Every row comes from one small tree of marks. The marks that hang from a mark follow it in brackets, in the order of their numbers. Every link used is in the known rows. Which tree was each row made from?
Known rows
J87{J123{J428} J578}: [  6.9  -8.8 -26.2 -24.6 -24.9   5.4 -39.5  23.5   6.4   2.7  24.3 -18.3
 -14.8 -27.4  19.4 -13.1 -25.7  64.4 -14.6  27.2   4.8   9.2  20.3   8.4]
J677{J714}: [  5.4  -7.0 -27.3   0.0  -4.6  -4.3 -11.8  17.5  -0.2  -2.9 -18.0   3.3
 -24.3 -12.4 -13.0  10.3  10.7  -5.6  -5.5  18.0  -1.1  -4.4   2.0  -3.3]
J578{J677{J123 J714{J428 J718}}}: [ -1.9  10.3   3.4  16.1   9.3   5.5   8.3  -3.7  -7.3   4.6  -4.4   6.1
  -9.0  -3.0 -14.2  18.5  18.4 -31.5   3.8  -5.9 -11.2  -4.7 -12.9  -7.1]
J718{J714}: [  7.4  -1.8  -5.2 -13.8   2.3   3.6  14.3  14.7   1.4 -13.0   2.6 -22.4
  -2.1  -7.6  -1.3  -1.7 -10.8   3.3 -18.9  25.5  -2.9   0.6  27.5   8.2]
J714{J428{J578{J677{J123}}} J718}: [ -9.5   6.6  24.9  10.6  12.3   5.2   9.8  -7.1   2.4  11.2   2.1  -1.1
  21.0  16.4  -8.3  12.9   0.2 -31.0   6.0 -15.6  13.5  -5.4   1.3  -1.6]
J428{J578{J677{J123 J714{J718}}}}: [  2.4   3.7  -3.1   5.6  36.1   6.0  15.4  10.8  14.5  -3.3 -12.7   2.3
 -14.9   6.1 -13.6  20.0  20.5 -22.6   8.4  18.4   1.3  -0.7 -22.2 -15.0]
J428{J578{J677{J123 J714}}}: [  4.3   2.4   0.3   0.4  30.2   4.7  20.1  22.4  22.8  -8.2 -10.5   9.6
 -22.5   3.9  -5.5  21.8  25.9 -12.5   8.0  28.6  -6.3  -0.6 -26.5 -15.5]
J714{J428 J718{J578}}: [ -8.6  -3.4  -5.3   6.9 -12.6  -7.3  -3.3  -7.0 -18.2  -2.5  -3.6  -3.3
  16.1   6.3 -13.2  -7.6 -14.0 -20.3  -0.1  -3.5  25.2   5.6  18.7   5.9]
J437{J123{J428{J578{J677}}} J714{J718}}: [ -3.2  27.2  15.0  15.6  15.4  24.9  16.8 -51.7  10.9  -9.4   7.5  -0.7
  33.7   2.9 -19.2 -21.0  -5.6  25.9  -8.2 -18.9  20.7 -36.4   0.4   1.9]
J714{J677{J123{J428} J578} J718}: [  9.8   6.3 -13.4  -6.6  17.4 -15.4  -3.2 -27.8 -14.7  14.2 -20.2  -4.7
  12.7  12.6   1.0 -19.9   2.0   6.0   4.4 -15.8  -8.1  19.7 -28.4  -1.7]
J123{J428{J578{J677{J714}}}}: [ 14.4  -2.4  -7.1  -3.6  21.4  30.5   6.5   4.5  28.0 -16.1  -0.7  -2.6
  10.0  -2.8   4.9   1.7  14.3  32.0  -4.1  32.9  16.0   3.6  -7.8 -12.5]
J718{J578 J714{J428 J677{J123}}}: [  8.5 -12.1  -5.3  -0.9 -16.4 -23.8  29.4   8.4 -15.4 -32.5 -10.3  11.3
   4.4  -8.4  19.6 -15.0  -9.8 -24.7   5.2  17.2 -11.1  22.1  30.7   6.8]
J428{J578}: [ -0.6  -4.3   0.7 -16.7  14.9  -1.2   5.8  25.9  24.0  -3.2  -8.3  -3.5
  -6.6  11.6   0.1  10.0   3.9   6.1  -2.5  25.6  11.3  -1.3  -3.7  -3.7]
J714{J677{J123} J718{J578}}: [ -2.1  -0.8 -26.5 -12.9   9.3 -31.2   4.0  -8.6 -21.5 -10.7 -30.9  -3.4
  -7.8   6.4   1.9 -10.3  -4.3 -25.3   9.2  -4.6  -3.6  24.1   3.4  -0.3]
J578{J677}: [ -4.4   1.1   2.6 -18.1   7.3  13.1  13.0  14.4  12.3  -7.2  15.9 -21.2
 -22.5   0.5   9.0  27.9  15.3  13.5  -8.3  26.0  -5.1  11.4  -2.1  -1.8]
J714{J428{J578} J677{J123} J718}: [ -6.6  -5.9  15.2   2.0  -3.7 -26.3  -1.2 -12.7  -9.1  11.3 -21.4  12.0
  24.8  15.1  12.6   4.2  -7.4 -44.5  16.0 -40.0   2.7   4.9  19.1   3.2]
J677{J578 J714{J718}}: [ 10.4  -7.7 -34.1  18.9  12.1  -8.6 -13.2  -6.7 -17.3  17.4 -13.5  -2.3
 -21.7  -2.4 -33.0   0.5  12.7  -7.4   3.7  11.2   7.2   9.0 -34.6  -6.2]
J123{J428{J578{J677}}}: [ 10.5   3.3   4.2 -13.7  22.8  31.7  11.7   5.0  31.7 -14.4   6.3 -10.3
  16.1   5.5  11.0  -0.6   9.5  41.4  -7.8  32.5  15.9   4.9  -8.3  -8.8]
J437{J714{J428}}: [-11.5   1.1  16.6   2.8 -34.9  -7.7 -10.2   6.2  -7.0   3.8  14.5  10.8
  10.5  -3.3   0.0   3.5 -12.5  -0.3  -8.6 -10.9   7.4 -10.9  20.1  10.5]
J123{J428{J578}}: [ 11.1   3.8  -0.4 -16.1  17.3  21.8   0.9   7.2  29.3  -9.6  -7.0  -4.0
  22.8   7.6   3.9 -14.8   0.8  40.1 -11.5  26.9  18.8  -3.8  -6.1  -5.7]
J437{J714}: [ -7.9   4.4  -0.4  -9.4 -15.6  -7.3  -8.6  10.9  -2.9  -1.1   7.9  -1.2
  -7.1  -3.7  -5.4   3.1  -8.9  11.7 -12.5   6.2   5.0  -5.5   9.1   6.0]
J87{J578{J677} J714{J428 J718}}: [ -5.1  -5.7  -2.5  -5.7  -4.3  19.3 -28.8   9.0 -13.9  12.2  21.3 -24.7
 -14.4  -6.6 -12.5  -6.9 -16.0  18.5 -10.5  -1.5   5.0   8.9  41.9  11.0]
J87{J123 J714{J428 J677 J718}}: [ 20.4 -10.8   4.8 -23.7 -41.0 -13.7 -56.9  -0.8 -18.3 -12.5  26.0 -11.1
 -18.4  -5.5  13.4  19.8 -41.8 -16.9  24.1 -29.3  -4.6  16.2  53.6  22.1]
J437{J578{J677{J123}}}: [-19.9   0.4   8.4   4.3  21.9  23.1  18.4  20.6  15.0  15.1  11.2 -11.3
 -20.8  -2.2   8.4   9.3  23.0   4.4  -9.7  -2.5 -30.4 -19.5 -44.4 -15.8]

Write each row's tree
[-27.9 -14.4  17.3  25.2 -28.4   9.6  -8.5  10.7  -4.1  21.1  23.8   7.1
   8.3 -11.9   8.2  -1.7  -6.5  -0.5 -10.7 -33.2  -4.7 -30.5  -2.0  -0.9]
J437{J578 J714{J428}}
[ -3.1 -19.7 -15.5 -12.3 -23.3  -8.7 -44.9   5.4 -24.3  13.4   0.2 -16.1
  -8.6  -8.1   3.7 -17.2 -28.0  10.2  -4.7 -22.3   2.5  16.0  64.5  17.2]
J87{J578 J714{J428 J677 J718}}
[-10.3 -14.3   9.7  -2.0 -46.8 -23.7 -12.6  -0.4 -14.2  -1.2  10.1  12.2
   7.7  -8.3  24.6  11.0 -13.6  -7.0   1.5 -24.6   1.3   7.1  39.5  13.1]
J437{J714{J428 J677}}
[ -3.9 -26.1  13.2  -8.5 -27.8 -21.2  -1.6  10.3   6.6  -2.7  -4.7  11.5
  10.1   4.9  37.7  19.4  -2.3 -16.3  12.6 -14.1   4.7  14.8  35.8   6.3]
J714{J428{J578} J677}
[  9.9 -22.1   4.8   0.3 -24.1 -15.6  13.5  -0.8 -12.4  -4.7   9.5  -4.7
   7.4  -7.5  23.9   2.6  -8.4  -7.9   0.4   1.3  -9.0  22.2  30.3  12.5]
J718{J714{J428 J677{J578}}}
[ -8.2  10.0  -0.5  12.2 -11.5 -21.2   5.6 -52.0 -18.0   5.6  -1.1   3.0
   3.3   1.2  -9.3 -12.8  -5.9   3.6   3.5 -38.4  -1.5 -15.7   0.1  11.8]
J437{J123 J714{J677{J578} J718}}
[ -6.1   4.1  32.0   0.4   0.8   3.8  17.8  16.0  19.0   2.0   6.2  13.8
   7.4  12.8   8.8  17.4  11.6 -13.0   4.8   4.7  -2.0  -5.6  -7.0  -2.8]
J714{J428{J578{J677{J123}}}}
[-10.6  -4.2  24.8   7.5 -19.6   0.6   3.4   9.0   5.6  -2.3  22.9  11.3
   7.9   0.2   6.6  17.9  -3.6  -3.0   1.4  -1.4  12.9  -3.5  14.9   3.4]
J437{J714{J428{J578{J677}}}}
[ 13.9  13.4 -17.5  13.3  19.4 -17.7   4.6  12.5  -3.5  16.5 -26.1  27.4
 -31.5   3.1 -30.9  -9.6  29.5  -6.6   5.7  20.7 -28.3  -4.0 -73.7 -12.4]
J677{J123 J578 J714}
[  1.8   1.9 -13.0  -7.7  13.5 -30.3  -1.1 -17.0 -20.2  18.6 -20.7  -5.6
  -7.2  13.5  -1.7  -5.4   3.7 -15.1   9.3 -17.7 -14.1  20.7 -25.7   0.5]
J714{J677{J123 J578} J718}
[-16.5  19.1  16.4  26.4 -17.7   0.5  19.5 -45.0 -13.9 -11.3  13.4  11.3
  16.6  -1.1 -19.8 -12.1  -8.0  -8.0   0.4 -27.0  14.0 -29.2  13.0  10.4]
J437{J123 J714{J428 J718{J578{J677}}}}
[-28.1   9.7  13.2  25.0  -6.6  14.4  12.7 -18.4   8.1  12.2  10.8   6.1
  -1.8  -9.8  -7.1 -18.2   3.0  16.4 -15.7 -37.1 -16.9 -61.4 -21.4  -0.7]
J437{J123 J578 J714}
[  8.8  26.8   9.5 -15.6  29.3   9.3  11.3  10.0  25.6  -1.5 -22.7  12.2
  16.8  15.2  -8.1 -24.6   8.7  21.8  -9.0  18.0  -8.1 -16.2 -36.6  -8.6]
J677{J123{J428{J578}}}
[ -9.1   7.2   5.2   9.4   1.1  -1.2  12.7  -9.0 -15.1  -4.1   1.0   0.0
  10.1   8.6 -12.0  -0.6  -1.4 -26.1   4.4  -1.2  11.0   7.1  -0.7   0.0]
J714{J428 J718{J578{J677{J123}}}}
[  7.3 -10.7  16.6  -2.6  -8.7 -16.6  22.7   8.3   1.0 -12.0  -7.8   7.3
  17.0  -1.6  23.4   0.6  -8.7 -28.4   3.5  -4.3 -12.7   5.0  34.7   7.0]
J718{J714{J428{J578} J677{J123}}}
[ 15.3  17.9 -17.8  14.0  35.3   8.5  -4.0  -8.4   5.0   2.7 -39.2  15.9
  15.7   2.0 -32.1 -23.0   8.4 -10.5  -1.0   2.0   4.5 -18.4 -29.0 -14.7]
J677{J123{J428{J578}} J714{J718}}
[  0.6  -3.6  15.7  -2.0 -22.3 -32.9   4.8  -0.3  -8.5  16.1  -8.0  24.9
   0.1  10.8  21.6   0.2  10.4 -12.5  13.0 -18.8 -26.8  14.9 -20.8   4.7]
J714{J428 J677{J123 J578}}
[  5.7 -10.0 -20.2 -22.2 -17.9  17.9 -26.4  20.5   9.5  -3.7  41.4 -25.4
 -22.6 -30.2  27.9   5.0 -14.9  65.5 -10.3  34.3   1.8  20.7  17.8   4.4]
J87{J123{J428} J578{J677}}
[ 10.3  10.3  -0.5  25.3   0.0 -17.9   2.4   7.7  -7.1  21.6 -18.7  39.9
 -14.4   3.5 -25.1  -9.1  25.4 -18.5   9.5   3.3 -25.9  -8.6 -62.6  -8.2]
J677{J123 J578 J714{J428}}
[  4.0  23.9  11.1 -15.2  23.3  21.5  20.9   4.3  18.0  -6.7   3.6  -6.0
  -1.4   5.1   2.9   1.8  19.1  24.4 -10.3  22.6 -17.2  -0.5 -29.9  -8.1]
J578{J677{J123{J428}}}
[ 33.4   7.6   2.0 -25.2  10.3  29.6 -41.1   0.0  11.9 -24.3  32.0 -23.7
 -10.6   0.8  -6.4   7.2 -30.5  25.5  14.9  13.2  12.4   8.7  15.1   5.8]
J87{J123{J428{J578{J677}}} J714{J718}}
[ -3.4  -7.9  21.9  -7.2 -15.0 -27.4   7.3  10.3   7.2   2.4 -17.5  26.0
  10.9  11.2  29.2   8.4   4.1 -27.5  14.6 -19.8 -13.1   4.2  10.0   1.9]
J714{J428{J578} J677{J123}}
[-31.1   0.3  25.0  36.5  -2.0  17.8   4.3 -10.4 -13.5  26.1  27.0  -0.2
  12.0  -6.0  -2.3   4.2   0.4 -22.2  -4.2 -47.0  -9.8 -28.1 -19.1  -7.8]
J437{J578{J677{J123}} J714{J428 J718}}
[  6.0   3.7 -26.7 -11.9  13.2 -16.8   3.0 -18.9 -15.7 -15.1 -30.5  -2.3
  11.8   4.8   4.4 -25.9  -6.6  -3.8   5.0  -2.6   3.3  22.3   1.1  -2.5]
J714{J677{J123{J428}} J718{J578}}
[ 22.3  -5.5 -12.7  -7.2  -0.2  16.7 -23.6   1.8  13.1 -17.3  22.4 -11.7
  -7.4 -14.0   7.6  19.8 -12.4  16.7  11.9  19.4  16.3   9.0   3.8  -3.2]
J87{J123{J428{J578{J677{J714{J718}}}}}}
[ -1.8  -2.5 -19.7 -17.9  15.1  20.0 -27.4  13.5 -10.1   6.9  13.9 -36.9
 -31.2  -6.9 -17.7  -7.5 -12.3  30.5 -14.3  15.7   2.5  13.5  30.8   6.0]
J87{J578{J677} J714{J718}}
[  3.4 -14.8  -5.5  14.9 -13.8  -4.7  -8.4  17.6   6.1  -0.6 -13.2  20.8
  -3.9  -6.8  -6.2  13.6   8.7 -21.1   4.6   5.9   9.2  -9.0   9.7  -3.4]
J677{J714{J428{J578}}}
[  9.4 -12.6 -11.2  23.5 -16.4 -10.7  -8.4   7.2  -7.9  15.6  -3.1  22.4
 -15.6  -4.9 -14.7   4.9  17.7  -5.3   6.7  10.2  -3.2   4.8 -30.5  -3.0]
J677{J578 J714{J428}}
[-14.3  12.5  14.0  16.5  18.8  50.1  29.2 -27.6  29.1   1.8  15.5  -9.8
   9.5  -7.6   8.0 -16.7  22.2  44.9 -17.7 -16.2 -18.1 -49.0 -34.6 -10.8]
J437{J123{J428} J578{J677}}
[ -4.8  -1.0 -21.7  -6.5  17.5   4.3   9.1  -3.5 -10.7 -14.3   0.6 -25.0
 -11.7   3.7 -13.6   5.7  -0.5  -4.4  -1.5  23.9  19.1  20.1   1.9  -2.7]
J714{J718{J578{J677}}}
[ -9.4  -4.6  -0.2   8.6  -6.8   2.9   6.9  -9.3 -15.7  -7.7   9.2  -9.5
   8.9   4.3  -6.8   6.3  -4.9 -19.4   3.0   2.2  22.9  14.2  16.0   2.7]
J714{J428 J718{J578{J677}}}
[  5.4   4.6  -8.9 -13.1  19.3 -10.6  -3.3 -19.2  -3.0   1.7 -28.9  -5.5
  21.7  10.9   7.7 -13.1  -5.5  -7.2   3.4 -19.5   2.0   9.4   4.3  -2.4]
J714{J677{J123{J428{J578}}} J718}
